In the rows, zero is written as 128.
Known rows, with every way that one mark hangs from another
q_475(q_189(q_537(q_298(q_433)) q_860)): [104 130 132 125 148 107 169 150 136 121 135 130 133 135 148 130 153 139
 136  90 148  82 137 125  94 108  93  93 225 133 102 117 157 117 115 124
 118 125 114 143 112 142 128]
q_860(q_189(q_475 q_537(q_298(q_76 q_257 q_985)))): [ 99 130 111 103 160  96 147 125 153 111 145 130 128 137 129 122 147 112
 134 109 153 120 153 124  89 110 101  85 198 210  98 133 164 148 118 142
 132 135 128 130 108 110 139]
q_974(q_76(q_881(q_433(q_298(q_537)))) q_985): [106 109 157 135 140 116 172  91 127 156 158 110 144 114 134  83 158 123
 120 119 155 110 122 158 132 115 103 122 120 133  86 142 172  83 151  91
 116 135 146 124 118 140 157]
q_475(q_189(q_537 q_860)): [ 99 124 142 122 147 106 135 138 146 129 135 128 130 133 142 147 153 146
 139 104 125  93 126 124 102 124 102  96 229 121 136 121 164 135 120 133
 122 112 154 139 119 135 123]
q_189(q_475 q_537(q_298(q_860 q_985))): [104 111 179 116 137 112 128 119 151 120 143 113 128 141 127 164 162 142
 125  93 155 119 148 128 101 103 107  83 192 179 109 104 144 113 110 132
 125 140 118 114 110 111 130]
q_826(q_189(q_537 q_860)): [ 99 123 152 127 149 103 143 121 149 131 136 131 152 133 143 142 154 164
 110 112 127  94 123 125 105 103 101 118 208 131 130 119 158 128 112 122
 121 123 149 141 106 134 122]
q_433(q_298): [ 97 137 134 130 122 120 128 118 138 109 120 109 147 126 123 146 127 136
 125 123 139 133 119 137 110 115 107 122 147 105 116 145 150 102 122  95
 116 138 141 151 124 130 134]
q_475(q_189(q_537(q_298) q_860)): [100 130 143 122 147 107 133 142 147 124 125 131 120 138 146 162 155 143
 130  99 149  95 133 126  97 113 101  93 228 114 117 119 161 123 110 128
 125 129 123 135 116 137 122]
q_466(q_475(q_189(q_537 q_860))): [104 131 142 109 151 103 131 156 149 131 132 129 132 129 126 143 162 124
 127 106 129  85 121 121 110 122  99  88 234 117 137 132 164 141 139 139
 123 109 151 141 106 113 116]
q_974(q_433(q_298(q_76 q_537 q_860)) q_985): [104 122 196 136 111 118 174 119 126 143 136 106 157 126  93  88 152 144
 143 110 149 125 139 147 109 107  98 114 125 181  63 140 156  71 134  96
 117 138 120 139 114 136 146]
q_466(q_475(q_189(q_537(q_298(q_985(q_974))) q_860))): [104  47 159  97 149 108 114 156 148 133 139 120 112 135 116 181 154 112
 129 102 145  96 144 126 109 101  95  90 214 144 146 125 160 114 138 147
 125 144 113 127 103 116 123]
q_985(q_974(q_433(q_298(q_537)))): [104  42 140 133  93 121 157 119 134 115 125 105 136 120  78 105 109 125
 143 111 155 121 132 144 108 105  91 130 134 127 110 139 153  80 128  94
 108 148 125 155 113 133 139]
q_76(q_881): [ 98 128 119 132 158 121 124 106 137 113 145 114 134 126 136 120 151 136
 119 120 143 131 105 116 127 119 108 138 143 129 138 131 139 138 141 105
 106 126 151 133 136 137 135]
q_189(q_475 q_537(q_298) q_860): [104 136 153 114 151 108 146 123 157 115 116 120 121 139 128 149 159 147
 111  94 161  84 137 124 103 105 107  72 219 127 117  90 152 112 113 124
 131 134 131 130 109 113 125]
q_466(q_475(q_189(q_537(q_298(q_76)) q_860))): [105 167 145 109 165 104 135 164 147 131 116 130 121 136 131 129 167 114
 119 101 147  83 135 125 113 113  99  93 231 139 104 134 171 119 139 143
 130 124 116 140 105 117 117]
q_860(q_189(q_537)): [ 98 121 112 117 123 106 139 120 140 104 133 130 128 128 121 140 132 128
 141 123 135 122 125 123  88 122 100 125 180 129 136 151 152 132 105 122
 117 121 167 138 117 124 127]
q_298(q_76): [100 154 133 131 138 116 123 128 136 114 126 113 135 132 129 108 128 119
 120 122 136 130 127 122 123 126 107 141 149 151 119 146 154 116 137 123
 114 121 139 146 126 138 136]
q_298(q_76 q_257(q_189(q_475 q_860) q_440) q_537): [106 150 138 127 144 100 148 116 227 136 143 119 143 148 132  63 156 119
 139  99 161  84 123 125  98 118 106  93 197 206  90 148 224 137 148 134
 131 123 142 149 118 124 128]
q_537(q_298(q_76 q_860 q_985(q_974))): [100  82 183 125 136 120 111 129 135 119 140 103 120 141 113 150 142 130
 121 117 147 140 153 132 116 108 101 141 129 195 107 138 148  81 138 135
 115 157  92 132 122 143 139]
q_466(q_475): [104 131 130 117 128 119 111 140 143 112 129 113 138 127 111 132 137 108
 109 124 146 122 112 119 124 122 108 127 156 123 137 152 142 129 150 121
 113 122 143 145 112 112 123]
q_537(q_189(q_860) q_298): [100 133 153 131 119 112 115 128 153 109 120 132 137 144 138 151 161 146
 100 112 186 105 130 130  99 105 107 113 150 116 109 121 150 102 123 118
 124 141 146 141 113 143 122]
q_466(q_475(q_189(q_537(q_298(q_76 q_985)) q_860))): [103 141 158 104 167 106 119 160 143 136 134 125 125 137 137 142 172 110
 124 100 143  93 145 125 114 108 101  90 225 170 109 130 169 121 142 152
 127 128 115 128 102 119 124]
q_257(q_189 q_298(q_76(q_881(q_433)) q_537 q_860)): [111 166 156 141 127 111 170 104 184 142 151 118 142 133 137  70 168 142
 116  97 151  94 107 147 128 117 100 155 138 189  76 163 180 132 155 121
 107 135 144 144 114 143 136]
q_76(q_881(q_433(q_298(q_537(q_189))) q_985(q_974))): [103  57  96 148 125 117 160  85 150 105 147 116 150 117 114  94 151 109
 124 115 175 107 120 168 129 106  97 139 123  95 139 130 188  87 137  96
 111 148 167 143 111 140 151]
q_826(q_466): [ 88 126 137 132 123 121 107 119 129 120 140 122 137 121 131 140 130 140
 107 150 137 144 125 128 112 127 105 132 151 128 133 144 157 123 110 109
 112 124 161 153 120 140 131]
q_466(q_475(q_189(q_537(q_298(q_76(q_881))) q_860))): [104 169 135 110 199 105 144 150 141 135 132 131 121 130 140 113 189 122
 118  99 147  84 121 121 126 108  98  98 226 143 108 124 167 130 152 134
 126 125 122 133 116 118 122]
q_826(q_189 q_466): [ 84 124 141 135 144 113 107 120 131 128 148 141 159 120 140 147 133 157
  85 161 134 144 121 128 106 110  99 134 161 131 132 160 165 122 105 107
 111 126 155 156 112 139 128]
q_440(q_537(q_189) q_860): [ 98 121 104 138  77 113 130 118 146 120 129 128 143 147 123 140 153 108
 110 120 150 125 127 130 100 139 100 136 129 112 136 121 153 136 106 115
 122 129 158 156  72 136 128]
q_537(q_298(q_860)): [100 139 165 135 122 121 118 129 141 107 130 117 133 139 126 154 152 150
 113 114 162 132 128 128 101 115 109 131 150 138  95 138 135 103 122 113
 117 141 105 138 123 136 126]
q_298(q_76 q_860(q_189)): [ 97 168 154 127 144 107 130 128 128 104 138 126 145 137 112 114 157 145
 122 134 134 131 131 127  89 128 102 134 150 173  99 169 155 106 132 130
 118 120 145 148 129 133 132]
q_537(q_189(q_475 q_860)): [102 131 156 120 140 105 122 123 158 112 126 133 147 145 125 135 164 148
  94 109 169  94 128 125 102 111 108  74 173 131 131 108 161 115 135 128
 126 121 184 142 111 121 124]
q_881(q_76 q_433(q_298(q_257)) q_985(q_974)): [107  83  76 138 142 122 171 100 150  83 119 101 165 117 108 115 131  94
 128 134 126 108 135 159 140 138 105 148 155  83 135 149 192 107 144 114
 118 144 131 179 114 146 161]
q_189(q_475 q_537(q_298(q_76 q_257 q_985)) q_860): [104 133 146 111 167 102 152 126 161 130 141 115 127 142 141 120 163 136
 125  90 148  93 155 126 112 109 108  77 219 207  95  87 160 145 130 145
 136 138 115 129 104 118 137]
q_881(q_76 q_433(q_298(q_257 q_860(q_189))) q_985): [105 158  94 138 151 114 177 102 141  69 134 121 190 124 110 110 175 124
 130 144 128 109 133 161 102 143 105 135 166 107  93 174 190 113 134 116
 125 130 143 177 115 139 153]
q_189(q_475 q_537(q_298(q_76 q_433)) q_860): [107 166 146 119 167 104 186 135 142 120 120 118 131 140 133  90 158 133
 115  85 152  71 148 123 110  99  98  79 213 172  88  91 160 101 128 128
 126 127 116 141 104 124 136]
q_440(q_860(q_189(q_475 q_537(q_298)))): [100 137  91 109 138 104 152 119 142  98 125 134 126 142 107 153 164 140
 115 117 151 113 134 121  70 107 100  84 196 127 119 127 156 123 106 119
 132 138 136 140  90 105 124]
q_985(q_974(q_76 q_433(q_298(q_257(q_189(q_860)))))): [107  41 169 126 117 103 181 127 189 130 137 120 155 125 104  97 134 139
 134 123 128  96 130 138 103 109  96 117 134 139  88 154 200  99 156 117
 121 146 135 171 107 147 141]
q_298(q_433 q_537): [103 120 115 140 100 118 155 127 130 119 151 112 144 129 127  79 124 124
 133 101 159 113 130 125 109 117  99 134 153 164 105 137 144 119 128 114
 105 122 129 142 112 136 135]
q_974(q_433 q_985): [102  77 162 125 126 122 148 117 133 126 135 113 147 122 104 132 129 126
 128 124 144 130 119 118 115 116 107 119 122 132 130 139 138 115 139  97
 105 124 148 135 118 142 143]
q_974(q_76 q_433 q_985): [105  74 180 128 127 118 153 120 138 138 143 114 145 122 111 110 132 116
 121 133 140 128 130 118 120 118 108 118 112 143 110 152 151  95 149 112
 111 122 151 130 117 147 146]

Rows
[103 158 166 132 110 106 147 129 179 128 122 125 125 141 142 127 152 135
 135 101 147 113 139 132 104 110 100 137 162 165  85 151 187 108 112 133
 123 139 113 141 111 134 122]
q_257(q_189(q_537(q_298(q_76 q_860))))
[109 130 147 118 135 103 183 129 184 119 125 129 137 139 139 120 157 141
 119  84 158  68 134 122  94  95  99  73 200 147 103 112 187 113 121 125
 122 131 127 140  99 122 126]
q_257(q_189(q_475 q_537(q_298(q_433)) q_860))
[103 156 117 115 132  96 177 121 194 131 122 124 145 129 137 101 132 118
 143 101 129 106 133 137 109 113 102  92 190 162  97 139 207 141 122 121
 132 133 147 158 105 106 134]
q_433(q_298(q_76 q_257(q_189(q_475 q_537))))
[108   4 169 132  97 117 134 122 137 134 163 105 126 125  96  87 117 108
 137 116 150 125 152 126 119 110  96 134 120 188 112 144 157  88 148 136
 108 137 131 127 110 145 148]
q_298(q_537 q_985(q_974(q_76 q_433)))
[ 98  49 168 120 123 119 118 117 142 128 144 101 133 125 116 146 120 117
 127 131 127 142 147 141 118 108 104 126 121 148 124 149 163  68 141 124
 121 153 137 136 123 137 146]
q_433(q_298(q_985(q_974(q_76))))
[106 110  78 132 111 105 193 117 208 130 156 116 156 141 143  88 144 112
 175 101 116 102 106 118  86 117  97 144 172 166 110 151 200 158 122 111
 117 129 140 158  99 146 131]
q_298(q_257(q_189(q_537) q_440(q_860)) q_433)
[105 165 143 114 159  97 189 133 130 110 143 129 148 136 111  79 159 136
 133 105 129  98 143 124  86 115  92  91 196 201  90 136 163 108 123 136
 123 109 151 144 113 111 137]
q_298(q_76 q_433 q_860(q_189(q_475 q_537)))
[100 164 156 132 133 110 122 133 148 113 113 131 136 147 140 124 163 138
 100 112 179 104 139 130 109 108 107 121 148 142  94 124 162  94 132 126
 126 139 140 145 115 148 126]
q_537(q_189(q_860) q_298(q_76))
[107  35 161 129 121 117 147 128 140 119 134 113 130 123  92  99 113 110
 121 131 135 121 135 121 121 116  99 139 121 134 121 151 154  86 152 124
 107 130 140 149 119 147 142]
q_985(q_974(q_76 q_433))
[102 125 131 136 116 117 144 128 124 131 163 105 143 132 132  65 130 110
 141 100 148 120 148 127 120 113  98 136 143 222  95 138 154 113 140 132
 107 125 123 131 113 144 145]
q_298(q_76 q_433 q_537 q_985)
[101  32 108 140 166 129 153  97 148  89 146 104 145 115  93 105 141 112
 130 127 136 128 111 122 135 110 104 139 128 114 168 129 154 118 152 104
  97 135 151 138 128 146 150]
q_76(q_881(q_985(q_974(q_433))))
[108 133  72 139 118 110 194  97 192  97 119 119 170 117 143 104 146  95
 151 117 121  91 131 160 130 135 106 140 182  85 117 160 229 136 123 121
 123 132 152 174 100 141 149]
q_881(q_76 q_433(q_298(q_257(q_189(q_537)))) q_985)
[103 154 104 134 139 112 172 141 138 112 139 117 145 133 142  77 127 115
 127 107 156 120 138 122 114 117 100 140 152 184  73 139 145 134 140 117
 113 135  90 157 115 147 141]
q_537(q_298(q_76 q_257 q_433))
[104  25 200 108 150 106 140 125 136 111 164 121 146 134  72 116 150 133
 116 134 136 122 152 123  87 109  97  87 135 200 111 157 160  76 153 145
 115 128 152 133 117 121 145]
q_298(q_860(q_189(q_475)) q_985(q_974(q_76 q_433)))
[103 126 151 125 112 107 141 122 188 124 119 127 122 138 145 153 154 146
 129  99 154  90 127 126  99 105 104 114 185 120 115 129 183 122 111 124
 123 140 130 137 107 136 119]
q_257(q_189(q_537(q_298) q_860))
[ 98 115 149 141 174 116 173  98 142  88 158 123 181 117 101  87 187 142
 129 143 131 129 121 140  96 110 103 117 127 130  90 168 173  79 146 102
 116 133 161 139 128 137 152]
q_974(q_76(q_881(q_985)) q_433(q_298(q_860(q_189))))
[104  17 191 126 120 123 130 123 132 115 154 102 143 130  84 137 135 139
 137 117 130 133 135 126 111 112  98 133 125 177 130 133 135  98 142 122
 102 137 126 137 121 143 142]
q_298(q_860 q_985(q_974(q_433)))
[101 133 116 106 145 103 141 121 149  96 120 136 120 133 116 152 143 126
 118 113 166 112 136 122  81 107 102  80 197 132 120 135 155 119 102 122
 126 133 144 132 112 104 126]
q_860(q_189(q_475 q_537(q_298)))
[102 135 165 121 144 112 130 124 143 128 131 111 121 139 145 138 159 135
 131  98 142 101 150 128 116 105 105 115 190 178 104 103 155 111 121 137
 126 141 117 122 111 140 134]
q_189(q_537(q_298(q_76 q_985)) q_860)
[102 136 171 134 141 117 146 133 122 124 163 103 159 138 130  94 152 133
 134 108 125 126 142 126 114 117 102 136 139 221  91 138 145 103 145 132
 107 123 122 137 121 148 146]
q_298(q_76 q_433 q_860 q_985)
[ 88 128 160 130 149 107 132 120 141 135 134 144 141 127 151 162 160 175
  90 138 146 107 135 133  97  94  96 114 209 128 112 120 169 114  85 110
 126 140 134 148  99 137 120]
q_826(q_189(q_537(q_298) q_860) q_466)
[ 98 143 151 125 129 113 122 127 133  92 134 130 140 139 113 158 159 153
 114 129 164 134 129 128  76 115 103 123 151 143  95 164 140 102 116 116
 118 139 121 141 125 131 126]
q_537(q_298(q_860(q_189)))
[101 170 119 133 161 123 174 107 185 128 132  99 139 136 138  76 142  75
 135 100 135 110 102 116 132 126 101 152 145 177 106 143 148 137 130  99
 106 131 140 146 120 149 144]
q_257(q_298(q_76(q_881) q_433) q_440(q_537))
[ 99  51 181 124 121 124 103 125 140 114 147 103 124 140 111 178 140 139
 122 116 152 142 144 130 106 107 104 133 133 169 123 132 136  90 129 126
 113 159  97 128 123 139 135]
q_537(q_298(q_860 q_985(q_974)))
[102 109 156 104 151 108 112 156 148 131 141 125 127 136 135 170 169 120
 128 100 148  95 137 125 106 106 102  83 226 144 125 127 158 130 134 144
 125 131 120 124 102 115 119]
q_466(q_475(q_189(q_537(q_298(q_985)) q_860)))
[ 95 130 149 111 151 105 121 153 138 142 141 137 135 122 129 146 166 137
 115 134 124  97 126 128 107 123  95  87 238 121 137 134 177 137 119 133
 124 110 166 153 101 117 117]
q_826(q_466(q_475(q_189(q_537 q_860))))
[105 146 169 121 148 117 147 121 222 136 144 104 157 148 145 106 151 116
 142 101 129  92 113 118 106 101 107 127 152 214  99 167 190 113 153 129
 110 139 152 143 125 159 134]
q_257(q_189(q_860) q_298(q_76 q_433 q_985) q_440)
[101 126 146 129  95 102 171 120 191 132 140 122 155 129 139 133 146 151
 158 104 125 119 124 146  94 117 100 126 169 147  90 147 185 143 108 112
 126 141 136 156 110 125 126]
q_433(q_298(q_257(q_189(q_537)) q_860))
[ 98 155 121 131 133 109 145 116 215 123 125 114 158 135 138  99 128 104
 159 122 134 128 110 136 102 118 106 141 145 156  89 186 217 120 135 104
 124 139 137 165 132 141 134]
q_433(q_298(q_76 q_257(q_189 q_440)))
[103 156 126 137 120 112 151 140 136 109 125 130 145 140 142  92 135 110
 113 107 180 117 140 128 111 104  99 136 123 160  84 143 156  92 131 119
 115 136 131 149 114 150 135]
q_537(q_189 q_298(q_76 q_433))
[102  62 123 145 178 119 178 108 153 101 162 103 158 121  98  63 162 125
 140 122 124 126 123 127 135 120  99 149 136 180 122 127 160 135 165 118
 106 134 125 150 127 148 155]
q_298(q_76(q_881(q_985(q_974(q_433)))) q_257 q_860)
[ 85 131 163 133 158 110 113 119 133 131 145 141 164 125 139 149 158 180
  78 156 130 120 123 131 102 108 100 119 183 133 126 139 168 117 112 111
 117 125 159 158 109 142 125]
q_826(q_189(q_860) q_466)
[103  99 150 136 159 118 152 111 135 119 151 118 143 120 120  73 151 125
 119 125 140 120 113 113 130 115 104 136 127 141 105 141 147 115 156 110
 105 119 155 135 131 147 143]
q_974(q_76(q_881) q_433)
[101 119 168 124 138 120 165 119 129 130 118 109 155 119 100 113 130 124
 133 125 134 131 126 136 121 109 104 116 117 140  97 145 155  83 140  88
 114 135 138 147 118 139 150]
q_974(q_433(q_298(q_76)) q_985)
[101 111 154 119 129 106 150 123 126 112 179 121 159 139 104  97 162 145
 129 105 159 113 149 128  74 109  96  80 166 228  93 143 150 110 130 134
 114 120 140 127 112 113 139]
q_298(q_433 q_537 q_860(q_189(q_475)) q_985)
[ 96 155 161 111 201 109 123 112 132 105 158 127 139 141 119 123 192 148
 105 121 161 131 137 122  96 103 104  89 154 213  92 141 152 106 145 128
 122 138 127 117 131 114 141]
q_537(q_298(q_76(q_881) q_860(q_189(q_475)) q_985))
[101 133 146 142 109 115 146 112 180 127 148 102 157 137 122 101 146 136
 165 107 157 129 120 146  90 118 103 131 168 171  70 150 168 116 118  96
 124 143 119 152 130 132 131]
q_433(q_298(q_257(q_440) q_537 q_860))
[107 131 131 145 136 111 182 101 133 129 167 111 157 121 129  73 171 155
 137 102 153 105 112 164 116 124  97 139 158 155  67 125 153 136 139  90
 114 134 120 152 119 135 146]
q_76(q_881(q_433(q_298(q_257 q_537 q_860))))
[104 146 118 124 146 126 153 119 173 128 149  93 156 150 129 104 148 109
 141 109 114 124 116 116 107 108 106 146 140 210 102 152 151 118 148 117
 111 145 138 146 111 154 142]
q_257(q_298(q_76 q_433 q_985) q_440(q_860))
